Each row comes from the steps of one path. Every step used is in the known rows, and no mark comes twice. Write the path behind each row, first mark first.
In the rows, zero is written as 128.
Known rows:
a/j/p: [153 113 186 131 135 187 153  69 133 167 118 134 120 161 148 109 155 160
 104 115 125 119 116  51 119  89 118 165 107 104 112 117 151 124 137 182
 100]
q/d/p: [114  97 146 142 115 176 122 133 123 110 125 165 139 127  98 135 130 122
 134 126 105  94 129 127 124  55 149 152 138 140 124 131 184 114 125 112
 114]
h/d/e: [113 136 165 171 148 121 153 123 129 105  95 135 150 133 143 149 101 130
  81  93 158 131 147 100 124  91 148 139 138 105 128 154 118 145 183 118
 126]
p/j/k: [189 112 144 116 134 158 135 102  97 151 139  55 141 144 155 154 122 187
  83 134 142 131 124  51 155 138 125 131 100  73  90 140 126 118 138 200
 148]
q/d/n: [121  99 153 102 141 155 100 137 137  72 142 194 141 150  95 131 121 127
 149 145 100  98 173 142 104  40 106 132 123 140 143 134 176 162 145 114
 134]
h/d/a/j: [ 70 109 187 149 133 160 176 109 133 149  94 130 168 153 162 157 138 143
  54 107 143 121 136  78 136 121 131 211 140  79 142 127 106 132 144 146
 137]
k/j: [161 109 145 131 120 149 162 140  95 126 127 147 156 141 114 118 137 179
  98 145 130 142 110  97 133  97 115 162 125  98 122 124 111 119 132 148
 124]
k/j/p/d: [203 113 182 132  71 185 157 103 139 135 137 142 163 119 136  81 127 192
 108 123 100 124  93  58 110  37 110 155 107  73 128 132 108 126 166 172
 101]
u/d/k/j/p: [211 109 124 116  94 166 185 150 126 134 119 147 187  96 106 126 164 142
 136  80 128 120 121  67 106 111 113 179 119  48  99 145 129 102 116 195
  88]
u/d: [174 145 115 125 126 148 142 145 165 114 119 163 161  98  97 124 141 104
 164 107 119 100 162  95  93 150 124 115 139 117 125 131 145 108 120 143
  98]
a/j/k/d: [188 121 164 144 140 194 154  94 109 172 145 159 142 162 161 138 134 186
  80 116 135 124 131  57 134 138 119 173 106  69  97 160 152 113 150 191
  91]
t/d/n: [126 130 130 110 127 146 118  99 119 112 132 173 115 148 127  99 127 117
 201 123 117 149 154 135 108  74  95 138 124 112 123 181 132 156 130 124
 150]
q/d: [147 104 147 122 117 152 104 141 136  98 143 174 150 138  96 135 118 129
 134 161  99 101 155 148 107  83 129 119 132 144 146 133 167 121 138 108
 121]
a/d/p/j: [120 133 145 129 174 191 165 109 122 162 130  96 162 129 115 112 151 129
 130  63 153 110 118  45 157 110 153 119 116 105  99 167 172  69 150 178
 137]
j/p/d/q: [159 127 182 135  99 168 122  87 183 149 158 115 142 104 164 104 107 145
 120  83  97 117  80  53 102  56 121 120 117 101 138 123 114 132 159 164
 124]
j/a/d: [163 151 161 125 140 151 104  89 135 134 152 138 175 124 125  95 119 164
 139  93 135 122 118  56 114 141 144 118 117  67 143 168 153 109 145 139
 169]
t/d: [151 137 122 127 102 145 121 105 118 136 135 154 127 136 129 103 126 119
 185 138 116 154 136 139 109 119 116 124 132 117 125 180 122 113 119 119
 140]
p/d/n: [136 133 140 130 116 158 117 126 178 109 167 153 143 127 129 111 116 128
 161  99 100 113 144 104 112  49  91 117 140 108 145 155 134 175 162 144
 116]
p/d/k/j/a: [192 108 135 149  74 158 147 136 125 149 184 116 197 113 138 131 128 182
 120  92 115 153  86  79 125  83 105 169 147  17 137 172 112 135 140 178
 121]
n/d/a/j/p: [ 95  87 128 130  99 192 172 111 150 148 141 110 159 150 178 121 136 133
  93  95 102 112 131  80 138 124 150 189 166  73 130 120 118 111 146 174
 128]
t/d/p/j: [123 114 124 147 122 174 146  88  93 161 121 103 126 140 139 117 138 132
 168 111 129 149 112  89 139  89 133 153 133  91  95 175 132 101 116 153
 146]
k/d/a/j: [ 84  85 160 146 135 158 166 123 124 169 135 184 169 163 170 134 118 164
  88 112 132 122 141  94 141 133 114 182 126  60 142 154 113  96 160 170
 100]
t/d/p: [116 129 120 151 103 169 136  96 100 149 116 143 115 125 133 104 137 111
 184 103 121 144 111 118 128  91 136 162 138 111 105 178 137 108 107 126
 134]
h/d/n: [ 94 137 169 125 157 142 156 114 153  91 105 150 143 125 139 136 117 120
  96 101 130 112 152 115 115  60 126 166 122 108 126 140 120 191 167 118
 149]
p/d: [161 140 135 146  91 156 117 129 180 134 168 133 154 112 137 117 116 127
 149 115 100 117 125 112 113  92 114 106 146 110 150 156 125 135 156 137
 102]
n/d/u: [ 81 129  83 128 101 143 161 166 154 108 171 121 136 116 112 147 130 116
 122  92 102 117 143 174 141 104 174 128 188  86 119 149 130 141 127 161
 141]
j/k/d/a: [159 106 154 133  83 152 134 119 103 146 135 150 155 125 180 135  94 182
  82 110 133 118 129  83 147 152 125 176  92  47 116 170 111 110 152 174
 114]
j/p: [154 124 171 115  92 150 128  82 144 134 111 124 117 115 149  90 123 143
 123 110 115 113 110  93 115  82 131 134  89 114 117 120 126 132 147 147
 117]
d/a: [ 64  94 139 128 101 120 132 137 112 143 111 122 146 145 155 139 129 141
 107 116 133 130 128 111 149 152 118 177 134  97 152 120 106 114 112 142
 143]
q/d/k: [151  87 126 113 110 144 126 158 110 114 151 150 166 133 105 161 138 127
 130 131 116 121 137 160 122  90 127 155 134 102 129 154 165 120 122 136
 121]
n/d/h: [119  86  50 135 132 162 159 174 157 101 160 121 131 113 139 166 116  99
 139  97 102 149 133 123 150 166 154 144 180  68 108 135 138 113 155 148
 132]
p/j/a/d/q: [144 118 166 125 193 153 129  88 121 159 169  65 187 149 145 140 112 189
  96  96 150 140 103   4 133 139 137 102 128  56 124 141 130  97 148 190
 201]
k/j/a/d: [187 127 174 130 130 169 144 110 102 135 145 153 191 137 111  93 130 208
 106 115 137 138 104  39 120 105 126 153 118  51 133 153 129 106 146 157
 154]
j/p/d/t: [167 119 140 128  81 172 129  95 155 130 124 148 127 110 153  57 107 139
 129  74  94  91 100  73  99  38 122  98 121  92 139 133 119 130 158 159
  87]

Which path is each row?
[183 109 189 140  99 181 157 108 143 141 148 136 171 120 145  97 119 192
  90 109 104 133  72  36 112  42 110 154 116  74 131 119  99 122 159 176
 121] | k/j/p/d/q
[197 131 150 129 100 163 131 111 114 139 146 156 145 116 166 129  93 178
  92 115 129 116 128  94 135 139 128 145  86  68 102 177 127 118 164 163
 103] | j/k/d
[183 125 161 139 135 189 143  93 103 170 134 123 127 165 148 144 159 177
  88 121 136 127 123  52 135 146 119 173 116  93  97 137 156 123 120 192
 109] | a/j/k
[142 125  91 144 111 158 129 146 145 126 141 159 144 122 136  87 107 119
 135  84  98 101 119 107 110  75 115  81 169 105 157 144 117 125 139 139
  88] | p/d/t
[142 109 183 129  50 165 125  88 171 149 136 124 149 111 171  88 112 153
 127  94  97 106 107  67 116  68 114 147 106  79 148 136 112 129 160 165
 107] | j/p/d/a
[182 115 165 168 151 184 152  98  98 166 136 160 140 177 161 142 125 192
  80 102 149 129 139  45 139 128 118 160 111  66  98 172 157 111 162 200
  82] | a/j/k/d/e
[168 138 118 159 141 130 133 149 142 105 110 168 157 122 100 130 129 114
 163  85 144 107 171  75 104 137 123 101 150 112 124 144 152 107 141 148
  87] | u/d/e
[140 138 114 147 122 173 156 137 150 130  99 153 148  92  97 124 153  96
 160  73 118  89 134  74 112 121 142 154 145 109 104 129 156 102 105 146
  93] | u/d/p
[ 96  84 182 141 119 169 167 103 129 171 127 182 161 155 181 118 114 174
  84 102 130 115 131  73 133 111 116 188 106  52 136 150 115  99 169 178
  95] | k/d/a/j/p
[192 101 155 132  83 184 163 115 118 131 121 159 157 124 136  63 121 188
 101 105 102 112  88  55 109  25 109 137 120  70 132 126 106 118 155 172
  89] | k/j/p/d/t
[121 131 133 134 145 139 122 106 120 145 150 140 136 136 143 134 118 119
 162 115 122 172 103 106 108 125 120 127 150 120 132 156 104 109 109 124
 172] | t/d/q
[137 107  92 140 118 205 175 119 124 138 153  54 149 118 164 139 124 133
  91  80 112 109 110  71 164 110 181 169 161  71  76 141 137 112 147 179
 140] | n/d/p/j/k
[164 134 143 123 134 144 125 104 114 150 161 117 186 120 130 116 133 162
 133  64 147 140 106  64 125 148 139 144 117  33 132 183 153 106 134 163
 165] | j/a/d/k
[138 113 106 123 169 163 145 156 143 127 141 150 141 117 101 140 141 116
 164  76 137 145 136  76 147 179 128 107 116  84 116 171 174  70 161 158
 127] | a/d/h
[150 112 132 118 179 158 134  97 102 145 139  90 176 151 137 106 113 183
 103  91 149 120 120  21 129 124 137  87 129  47 126 148 136  92 145 183
 170] | p/j/a/d/t
[100 157 146 117 140 141 146 146 138 135 151 152 148 122  72 118 153 130
 146  73 141 117 146 131 140 114 149  94 132 102 124 185 168 100 130 175
 138] | a/d/u
[ 79 125 134 141 118 119 157 152 135 132 154 191 138 124 115 140 103 155
 111 104 129 120 144 167 138  91 141 125 129  62 124 175 127 130 148 163
 105] | k/d/u
[129 111 138 135 124 168 160 139 150 149 109 163 177 140 119 143 163 127
 135 101 127 102 160  52 110 167 108 178 152  85 139 119 140  95 102 176
  98] | u/d/a/j
[112 106  41 128 140 166 164 159 127 103 133 138 139 126 143  97 108  95
 111  81  99 102 132 139 121 114 165 104 196 106 129 125 117 109 136 131
 118] | n/d/t
[160 127 179 118  86 173 120  79 183 121 143 144 128 112 151  76 113 143
 150  88  94 100 121  72 102  17 101 126  97  95 132 142 134 171 176 161
 107] | j/p/d/n
[182 134 174 127  67 171 122  83 183 139 146 129 136 102 153  79 110 143
 142 100  94 107 106  77 102  53 119 119 101  98 134 142 125 135 170 153
  96] | j/p/d
[172  86 140 114  88 150 185 131  80 152 126 107 160 123 141 129 157 177
  92  91 143 155  78  96 146  82 116 203 101  39  97 143 111 122 123 196
 115] | d/k/j/p
[156 136 155 130 155 204 160 101 111 164 131  86 160 123 126 116 150 147
 117  59 151 112 114  24 162 121 154 130 103  90  82 177 174  71 148 195
 134] | a/d/p/j/k
[145 118 163 108 182 158 127  83 120 134 154  87 175 154 131 119 118 189
 121 101 145 130 136  21 130 105 119 112 110  50 121 156 146 125 163 187
 188] | p/j/a/d/n
[102 119  92 133 158 159 157 147 161 122 179  99 160 120 158 154 108 105
  98  91 101 133 107 111 128 140 162 132 193 117 127 110 107 118 142 139
 167] | n/d/q
[ 82  91 107 137 117 183 170 137 142 145 151 112 167 157 166 141 139 124
  97 105 108 121 142  99 145 149 149 187 186  82 136 124 119 108 135 163
 136] | n/d/a/j
[105 116 145 148 177 138 149 135 142 144 163 169 162 125 161 148  83 144
  91  95 126 135 108 103 124 124 127 125 133  93 134 142 101 111 162 144
 134] | k/d/q
[149 106 151 131 151 134 123  86 110 143 148  61 161 150 148 144 109 194
  98 135 143 139 113  44 133 125 131 125 124  50 123 127 119 129 139 172
 180] | p/j/a
[101 123 175 163 144 167 170  84 123 142 101  79 162 117 154 147 116 157
  63  84 145 116  98  44 141  72 168 189 129  53 103 136 118 145 153 145
 163] | h/d/p/j/a
[100  69 172 130 117 168 123 135 120 133 131 175 165 177 121 151 143 153
 107 152 110 105 157 108 122 102 117 177 148 115 159 122 167 103 121 141
 124] | q/d/a/j
[145 122 118 144 143 179 170 132 141 140 107 111 161 107 104 139 152 115
 147  82 129  95 136  44 124 119 138 145 144  93  93 126 154  94 115 179
 105] | u/d/p/j
[183 103 180 119  93 169 161 103 108 131 111 142 146 129 128  88 134 192
  94 132 122 129  95  69 122  59 118 167  96  87 115 116 111 121 149 165
 115] | k/j/p
[185 115 155 124  59 164 139  97 160 151 155 107 149  99 161 103 129 142
 134  77 105 120  94  88 116  59 116 144 101  61 121 158 125 138 157 178
  97] | j/p/d/k
[125 126 142 133 124 131 179 133 126 135 114 105 168 108 150 168 135 123
  78  86 146 139 117 130 133 112 142 189 128  66 113 160 107 148 144 142
 134] | h/d/k
[140 125 189 146 103 189 150  86 161 170 150 139 126 151 130 112 158 168
 116  93 111 113 118  64 117  51 120 150 129  76 122 144 156 143 139 207
  90] | a/j/p/d/u
[ 86 138 161 163 133 161 174 109 136 132  87 121 141 104 144 140 129 115
  80  79 136 109 108  98 132  79 165 190 133 104 106 135 125 143 146 117
 132] | h/d/p
[146 109 162 154  76 185 130 113 146 171 159 123 169 149 167 137 136 170
 109 102 111 119 121  48 137 121 103 175 145  64 147 154 129 122 137 187
 104] | p/d/a/j/k
[107 114 140 124 157 145 145 128 143 113 143 203 143 135 141 114  96 141
 133 105 125 116 158 126 125  72 104 138 107  87 125 166 128 153 184 140
 112] | k/d/n
[184 117 113 132 118 163 139 125  90 134 125 178 137 123 164 107  88 170
  85  91 127 100 121  91 128 126 131 127 104  63 106 167 122 109 148 169
  92] | j/k/d/t
[ 90  98 131 152 152 165 163 111  96 160 112  66 127 134 139 141 141 145
 105  91 143 120  97  64 166  90 150 161 132  99  88 122 141 112 122 169
 135] | d/p/j
[185 107 123 142  79 161 162 155 135 149 174 118 188 115 133 137 138 156
 125  94 116 148  99 102 132  82 100 163 145  48 131 171 114 128 140 180
 100] | p/d/k/j
